What can hang from each mark
fefazer: gomi gozok nida
zenugef: gomi
gozok: merese refib
refib: gozok
nida: fefazer
merese: gozok melav
gomi: fefazer zenugef

Every row comes from one small tree of marks. The marks that hang from a mark follow it in brackets, in alphabetical order. Every link used is in the known rows. Which tree was each row made from?
Known rows
merese(gozok melav): [ 20.9 -13.5   9.2  -4.8  26.2  -4.6  32.8  27.5   3.6  14.5  17.0  -4.3
  39.3   9.0 -17.3  18.8  13.4]
zenugef(gomi(fefazer(gozok(refib) nida))): [ -1.1  13.6  10.1   7.7 -31.7 -21.5  -6.6  -3.2   6.3  -8.8  -8.9  -2.3
  24.1   6.3   5.1 -14.3   1.4]
gomi(fefazer(gozok)): [ 26.7 -16.2  -1.0  14.1  -1.9  -4.2   7.0  13.8  11.2  -2.2  -2.2   1.4
  19.6  16.2   9.0   0.6   7.9]
refib(gozok(merese(melav))): [  8.7  -6.4 -15.8 -13.2  16.5   4.1   1.3  -1.7  -5.9  44.9  13.2   6.0
  11.1   6.0  -4.9  12.9  -6.1]
merese(gozok(refib) melav): [  8.4 -12.7  10.9  -4.6  21.6 -12.7  12.8   7.0   3.2   1.1  30.0  -6.4
  24.1  15.9 -19.4  13.8   8.4]
zenugef(gomi): [ 30.3   1.6  15.2 -14.1  -2.4  -2.8  43.0  16.0   7.5  32.8  -3.7  -1.6
  33.5 -38.7   6.7   8.8 -15.5]
nida(fefazer(gomi gozok(merese(melav)))): [ -1.9 -22.4  -6.1 -21.8  -4.9  23.2  17.5  10.8 -10.6   9.2   1.5 -24.1
  35.0  -0.6 -12.4  -4.3  13.8]
gozok(merese): [  5.8   9.1  -8.4  -4.6  13.9  22.2  -0.5   5.6  -4.3  18.0  11.1   9.4
  -6.8 -31.5   0.8  -0.9  -9.6]
nida(fefazer(gomi gozok(merese))): [  0.6  -5.8 -10.4 -20.6  -2.7  16.6  20.4  17.7 -10.4   8.0  -5.3 -16.1
  19.5  -3.6   3.2 -13.8  17.8]
nida(fefazer(gomi(zenugef) gozok(merese refib))): [-21.7  -4.4  -1.4 -16.3   2.2  -3.1  -8.6 -19.6  -9.1 -19.3   2.6 -12.1
 -16.5  -7.3  -0.1   0.6   7.8]
fefazer(gomi): [ 27.5  -0.5   8.3 -12.9  -1.2  12.5  48.7  15.0  23.2  14.5 -12.2  -0.5
   3.6 -11.9   7.5   5.8 -12.2]
nida(fefazer(gozok(merese refib))): [-13.2  -9.3 -14.5  -3.8   3.6   0.5 -16.1  -0.9 -23.9 -11.8  24.9 -10.3
   3.3  -3.2  -3.4 -15.5  15.9]
fefazer(gozok(merese refib) nida): [-21.6  19.6  -7.7  11.4  -2.7   8.3 -27.9   4.8 -27.8  -4.3  15.2  10.0
 -34.4   3.9   6.0 -19.1   0.7]
fefazer(gomi gozok nida): [ 13.0   7.5   8.8   0.9 -15.8   6.0  38.0  27.8  -1.6   8.5 -23.4   3.6
  -9.6  15.6  13.7 -10.6  -0.7]
merese(melav): [ 24.7 -19.0   5.4  -0.4  12.4   3.8  27.4   8.5   9.7  15.4  13.7  -2.1
  19.9 -13.0 -10.2  18.8 -14.6]
refib(gozok(merese)): [ 10.5  11.7 -15.8  -9.3  11.6   1.1   3.1   5.8  -6.1  43.0   3.8  13.3
  -7.5   0.4   9.3   2.3   0.0]
gomi(fefazer(nida) zenugef): [  2.6  12.1   6.7  22.3  11.8 -19.1 -14.1 -16.6  41.2 -15.7 -21.7  16.5
 -10.5  -9.1  -3.1   9.2 -16.0]
gozok(merese(melav) refib): [-11.3  -6.0  -3.6  -5.5  10.6  15.6 -20.2 -18.0  -3.7   5.8  32.8  -0.2
  -2.3 -20.3 -17.4   9.4 -14.9]
merese(gozok(refib)): [  9.2   7.0   5.6  -1.2  17.7 -15.9  16.0  14.4   1.3  -1.9  19.7   2.1
   6.1  11.2  -2.9   4.2  10.8]

Which tree is each row?
[ 12.8  -7.2  -2.4  16.5  -8.5 -15.6  -9.3  -2.0   8.1 -14.5  11.6  -2.9
   5.8  19.2   7.0  -2.0   4.6] -> gomi(fefazer(gozok(refib)))
[-10.7  22.2  -5.5  -1.9 -20.4   6.1 -17.5  10.1  -2.8  10.6 -13.5   2.4
  30.6 -10.7   5.8 -21.7   3.4] -> zenugef(gomi(fefazer(gozok(merese) nida)))
[-17.8   0.6  -2.6  17.3   7.8  -0.7 -46.0 -15.8   6.0  -8.8  -6.6   7.7
  -4.9   7.3 -13.5   6.2  -2.7] -> gomi(fefazer(gozok(merese(melav)) nida) zenugef)
[ -1.1 -17.5  -5.1   7.5  19.0   5.6 -36.0 -19.8   0.0  -2.7   5.3   0.7
  10.3   2.1 -11.3  19.9  -1.3] -> gomi(fefazer(gozok(merese(melav))) zenugef)
[ -7.1  10.4  17.4   7.4 -13.2 -14.8   8.9 -11.2   0.4 -20.4 -17.2   6.9
 -43.6  11.4  11.1   5.4  -9.3] -> fefazer(gomi(zenugef) gozok(refib) nida)
[ 16.0 -10.9  11.0 -12.5  13.4 -14.5  35.3  -8.8  30.9 -10.2 -19.3  -9.4
   2.8 -23.4  -2.8  14.5  -4.9] -> nida(fefazer(gomi(zenugef)))
[-30.1  19.5  -6.5  21.5   0.0 -14.3 -61.5 -31.3   0.9 -29.0  -1.4  14.8
 -34.7   7.5  -0.2  -6.2  -3.3] -> gomi(fefazer(gozok(merese refib) nida) zenugef)
[-10.8  -8.7   7.4 -12.4  -1.7  15.0  -9.3 -28.4 -14.4  -3.2   8.6  -6.2
 -18.8  -2.3  -4.1  17.2 -10.1] -> fefazer(gomi(zenugef) gozok(merese(melav) refib))
[-15.4   0.5 -11.6  15.2  -5.3  14.8 -34.2   2.5   1.7   2.2   2.1   1.9
  19.9  13.4 -12.2 -12.2   2.7] -> gomi(fefazer(gozok(merese(melav)) nida))
[-15.6  -3.8  -7.4 -19.1  -9.4  11.0   4.6  -0.4 -13.6  -9.2   8.9 -15.3
   4.1  -0.5   1.0 -19.2  13.4] -> nida(fefazer(gomi gozok(merese refib)))
[  8.6  17.3   6.7   1.6 -17.7 -12.3  10.8   2.5  31.0   8.4 -22.5   4.0
  42.7 -22.4   0.7 -10.3  -9.9] -> zenugef(gomi(fefazer(nida)))
[ 10.2 -24.0   2.4   3.9   1.4 -21.1  12.8   4.5 -10.3 -14.4  18.0 -14.5
  13.0   9.5   0.2  -7.0  17.4] -> nida(fefazer(gozok(refib)))
[-25.4  26.0   2.8  -1.9 -10.4   5.0 -18.9 -15.2 -11.9 -12.9  -8.4  12.8
 -53.9  -1.5   7.2  -2.6  -8.9] -> fefazer(gomi(zenugef) gozok(merese refib) nida)
[  6.2   8.2  14.0   6.4  -4.7 -10.3  26.4   9.1   6.5  -1.4 -28.1  10.2
 -27.9   6.3  12.4   6.8  -8.2] -> fefazer(gomi(zenugef) gozok nida)
[-17.6  15.7  -7.9  19.3   8.0  -2.9 -43.5 -11.4   4.9 -11.4 -14.4  14.7
 -21.2   1.9   2.4  -3.2  -0.8] -> gomi(fefazer(gozok(merese) nida) zenugef)
[ -8.3 -12.6  -5.4  -0.4   1.8  14.7 -18.0  -5.5 -28.5   4.5  33.4  -5.2
  -2.4   0.5  -5.0   5.7  -1.6] -> fefazer(gozok(merese(melav) refib))
[  3.9 -16.6  11.4  -6.8  -4.2 -25.0  22.1 -14.2   5.4 -24.1  -5.9 -13.3
 -10.9   4.9   3.5   9.1   6.5] -> nida(fefazer(gomi(zenugef) gozok(refib)))
[-12.5  18.5  -0.6  -1.6  -2.0  12.4  -3.1   3.5  -8.1   3.2 -25.8  13.5
 -39.2  -4.1   9.7  -1.1  -8.1] -> fefazer(gomi(zenugef) gozok(merese) nida)
[  2.4   5.5   1.9  -9.6   3.1  17.9   8.6   0.1 -12.6  11.4 -13.9   3.1
 -24.3 -10.2  10.9  14.7  -6.6] -> fefazer(gomi(zenugef) gozok(merese))
[-17.0 -23.4  -5.2 -20.4  -7.2  12.7   0.2  -5.8  -9.2  -4.6  19.2 -25.2
  20.0   4.6 -13.5  -8.9  11.5] -> nida(fefazer(gomi gozok(merese(melav) refib)))
[  9.6   2.8  -0.6  24.1 -10.6 -11.8  -2.2  17.8  13.4  -9.6 -12.5   8.0
   4.7  20.9   6.1 -13.1   8.1] -> gomi(fefazer(gozok nida))
[ -7.6   8.4  -4.3 -13.0 -14.8  24.1   4.7   1.6 -20.5   4.3   5.9  -3.4
 -17.7   1.4  11.1  -9.6   1.5] -> fefazer(gomi gozok(merese refib))
[  4.8   0.9   6.2  27.9   6.0 -23.2 -14.4  -3.9  16.5 -19.3 -20.7  14.6
 -11.1  13.8   6.5   7.0  -2.1] -> gomi(fefazer(gozok nida) zenugef)
